Every row comes from one small tree of marks. The marks that hang from a mark follow it in brackets, in the order of their numbers. Every link used is in the known rows. Which tree was each row made from?
Known rows:
k965(k526 k917(k603(k219(k424)))): [ 11   2  -5  18  -5 -21   3  -4 -15  16   2  -9  -2  -7  -1  17   3  13
  10   1  -3  13   7 -12  -8 -30]
k104(k424(k526)): [ -2  -1  -3 -12  15 -17  -4   1  -4   9  12 -17 -16   9 -17   3 -10   8
   0  -7 -16  10  -3   0  -5  -8]
k620(k424(k155)): [ -9   6  -1 -10   6  11   2  -3   3   2  -1   9 -19   3  -9  10 -24  -6
   6  -6  -7  -1   5  11  -8   2]
k104(k424(k155(k965) k917(k3))): [-13  -4  -3  -4   8  -6   2 -17  -5 -13   1 -14 -15  27 -21   4 -17   9
  -8  -2 -10  -9  16   1  -3  -2]
k219(k424 k603): [  0 -16   6  22 -11 -11  -6   7 -12 -16  10  -8   9  -8 -16  -8   3   1
 -10  20   3  12  -8   6  -1 -11]
k917(k603(k219(k424(k553)))): [ 12  -8   7  12  -2  -2   4   2  -7 -18  -5   2  -7 -13  -7  11   9  15
  -7   6  14   2   0  -6   1   5]
k603(k219): [  8   0   1   8   8  -6   4   0  -3 -11  -1  -8   0 -12  -7  -2  -3  12
  -1   0  -7   4  18  -5  12  -5]
k917(k3 k603 k824): [  1  -4  21   7 -23 -12  -3 -10   8 -18  -6  -2   5   9   9  -4 -11  17
  13  18  -6 -13 -11   5  -8  13]
k104(k424(k553 k917(k3 k603))): [  2  -3  10 -10   6   3 -10  -4   0  -7  -2  -7 -20  15  -4   3  -4  19
  -8  11  -3   0  10   4 -13   2]
k965(k526 k917(k603(k219) k824)): [ 13   2   6  21  -5 -18  -3  -6  -6  17  -2 -14  -1   2   5  10 -12  15
  23   0  -6  -3  15 -13  -6 -30]
k219(k603): [  7  -3   1  12  -6   1  -4   0  -6  -8   6  -8   8  -3  -6  -6  -7   2
  -1  15   0   7   5  -3  -3 -15]
k620(k424(k553 k917(k3 k603))): [ -5  16  12 -10   3  18  -7   1  10  -9  -1   8 -13   3  -1   8 -13   6
   4  23 -11   1  10  16  -8  13]
k965(k917): [-10   5  -5   7   2  -3  -2   2  -2  14   1   4   2  -1   4  11   2  -6
  14   2 -10   1   2  -3 -10 -22]
k424(k155(k965(k917)) k526 k553): [-26  10 -10  -4  20   7  15   3  -4   7  -7   1  -8  17 -17  16   2 -15
   8 -13   8 -16   8   2  -1  -4]
k620(k424(k553 k917)): [ -7  14   9  -9  16  22  -9  10  11   1   1   6 -14   2  -5   4 -14  -5
   3  12  -9  -1  17  16  -1   5]
k155(k424(k917)): [  6   2  -6 -12   3  -3  -5   3  -2 -23   6 -14  -6   9  -5  -1  -2 -16
 -15   4   5 -10   6 -27   3  -2]
k219(k424(k526)): [-14   0   3   2   6 -23   0  11  -7  -8  12  -7  -1  -3 -21   4   9  -6
  -6   5  -8  10 -18   6   7   6]
k917(k3 k603(k219) k824): [  7  -4  22  14 -16 -17   0 -10   6 -27  -7  -9   5   0   3  -6 -14  26
  13  17 -11 -10   4   1   2   9]
k424(k526 k553 k917): [-16  23   6 -12  33   3  -7  15   2  -8   6 -10 -11  13 -17  10   6  -6
  -4  10  -7  -1  13  -2  12   6]
k104(k424(k155 k917(k3 k824))): [-13  -6  12  -6  12 -13 -10 -10   0 -14   0 -16 -23  28 -16  -1 -25  11
  -3  -2 -16 -11  14   2  -5  -3]
k965(k526 k917(k3)): [ -3   8  -2   4 -12 -20   0  -7  -7  25   0  -8   9   5  12  -3  -2   7
  18   4 -19  12  10   7 -13 -24]
k620(k424(k526 k553 k917(k3))): [-18  27  10 -18  18   5  -6  10  11  -5   8  -2 -10   6 -13   3 -15  -2
   7  21 -28   7  12  21   2  11]
k965(k526 k917): [  2   7  -7   7  -2 -13  -1  -3  -9  32   2  -7   3   3   8   6  -1   1
  16  -5  -8   9  11  -3 -11 -30]
k104(k424(k155)): [ -2 -13  -4  -9  10  -5   0  -8  -7   5  -2  -6 -26  15 -12   5 -15   7
  -7 -19   1  -2   5  -1 -13  -9]
k155(k424(k917) k965): [  4  -3 -15   0  -6   4   7  -5  -1 -25   6 -17  10  14 -11  -4  -3 -18
 -13   5  12 -23   9 -24  10   1]
k965(k526 k917(k3 k603)): [  5  10  -4   5 -17 -18   2 -12  -9  19  -1  -5   4   5  13  10   0  13
  18   8 -10  11   2  -4 -20 -23]

Which tree is each row?
[ -6  -5   8  21   0 -11 -11   7 -12 -27  15 -13   5  -1 -25   0   1  -2
 -15  29  -3  10   1  -3   7 -11]  k219(k424(k917) k603)
[-16   9  -4 -16  33 -15  -5  -3  -8  -7  12 -20 -32  25 -32  18 -16   3
  -9  -8 -15   1  10 -12   0  -9]  k104(k424(k155 k526 k917))
[  3   0   3 -17  -2   4  -4   7   2 -24  -3  -9  -3  10   5 -12   4 -11
 -14  10   7 -11  11 -10  -1   9]  k155(k424(k553 k917(k3)))
[ -4   0   3  10  12 -25   4   9  -8 -16   9 -14   0 -14 -24   1   4   8
  -6   4 -13  12   3   0  18   0]  k603(k219(k424(k526)))
[-14   7   6  15  11 -22 -10  11 -13 -28  24 -21   4   2 -36   5   2  -4
 -12  29 -13  15  -3  -5  12 -10]  k219(k424(k526 k917) k603)
[ -7  -7   9  11   2 -10  -5  19 -10 -11  10 -10   5  -6 -21  -6   9  -3
  -8  19   4  13  -7  12   2  -5]  k219(k424(k526 k553) k603)
[  3   4  10  12 -20 -22  -3 -11  -3  16  -3  -9   6  11  14   3 -10  14
  26   9 -13  -2   2   0 -16 -20]  k965(k526 k917(k3 k603 k824))
[  6  14   2   7  15  -2  -2  -5  -4 -26   5  -8 -10   2 -15  21  -2  12
  -8  15  -2  -1  16 -23  10  -2]  k424(k917(k603(k219)))
[-21  11 -14  -4  15  -7  18  -7  -7  -7   3  -8  -6  18 -27  15  -7 -11
   1 -12   2 -12   1  -7   9   3]  k424(k155(k965) k526)
[  4 -11  26  19 -20 -24  -1  -6   2 -32  -5  -8   6  -4  -4  -7  -8  24
   6  20 -10  -7  -5   6   4  12]  k917(k3 k603(k219(k424)) k824)
[ -9  -7   8  -3  20  -7 -12  -7  -1  -8   1 -16 -28  28 -19   5 -23   7
  -5  -8  -7 -14  14  -6  -3  -8]  k104(k424(k155 k917(k824)))
[ -2 -16   2 -12  13   9  -2   0  -4   9 -11  -1 -29  14  -6   1  -9   7
  -7 -20  11  -6  10   8 -16  -3]  k104(k424(k155 k553))
[-17  -1 -14   8   2   5  15 -11  -6   2  -7   4  -2  14 -10  15  -6 -11
   6 -12   8 -17   8  -5  -4 -11]  k424(k155(k965(k917)))
[ 10 -16 -11  -4 -14  17  12   2   2  -9  -8  -5  12   7   3 -15   5 -17
  -9  -5  29 -25   4  -8   0   7]  k155(k424(k553) k965)
[ -5   2  10  11 -15 -25  -6  -6   0  22  -2 -13  12  11  14 -11 -11   8
  27   5 -22  -1   9  11 -10 -21]  k965(k526 k917(k3 k824))
[-21  -3   6  -5  14  -9   4  14  -9  -8  -2   1 -15   5 -21   7  10 -10
 -10  -7  10   0  -9  10   2  11]  k219(k424(k155 k526 k553))
[-25  22   2 -17  40   5   0   9  -4 -15  -1  -5 -26  22 -25  20   0 -11
  -8  -3   3  -9  17  -8   9   7]  k424(k155 k526 k553 k917)
[-18   6  12   2  19  -1  -7  -4   1 -23  -3  -8 -17  26 -17  11 -18  -6
  -2  -2  -1 -23  16 -11   9   2]  k424(k155 k917(k824))
[  9  14  -9 -13  14 -15   0   3  -7 -33  13 -23 -11   6 -20  14  -3  -7
 -13   8  -1  -3   5 -41   9  -3]  k155(k424(k526 k917(k603(k219))))
[  0 -18  12  18  -9   1  -7  14  -8 -11   1  -2   7  -9 -10 -12   9   0
 -11  18  13   8  -3  14  -4  -5]  k219(k424(k553) k603)
[-17  12  -3 -12  15  17  10   4   6   5  -2   5 -14   9 -18   9 -18 -11
   8  -6  -2  -9   8  18  -1   9]  k620(k424(k155(k965) k526 k553))
[ 15   7  -8  14  -2 -15   3  -8 -13  19   0  -9  -3  -4   4  18  -2  14
  15  -2  -4  10  15 -17 -10 -31]  k965(k526 k917(k603(k219)))
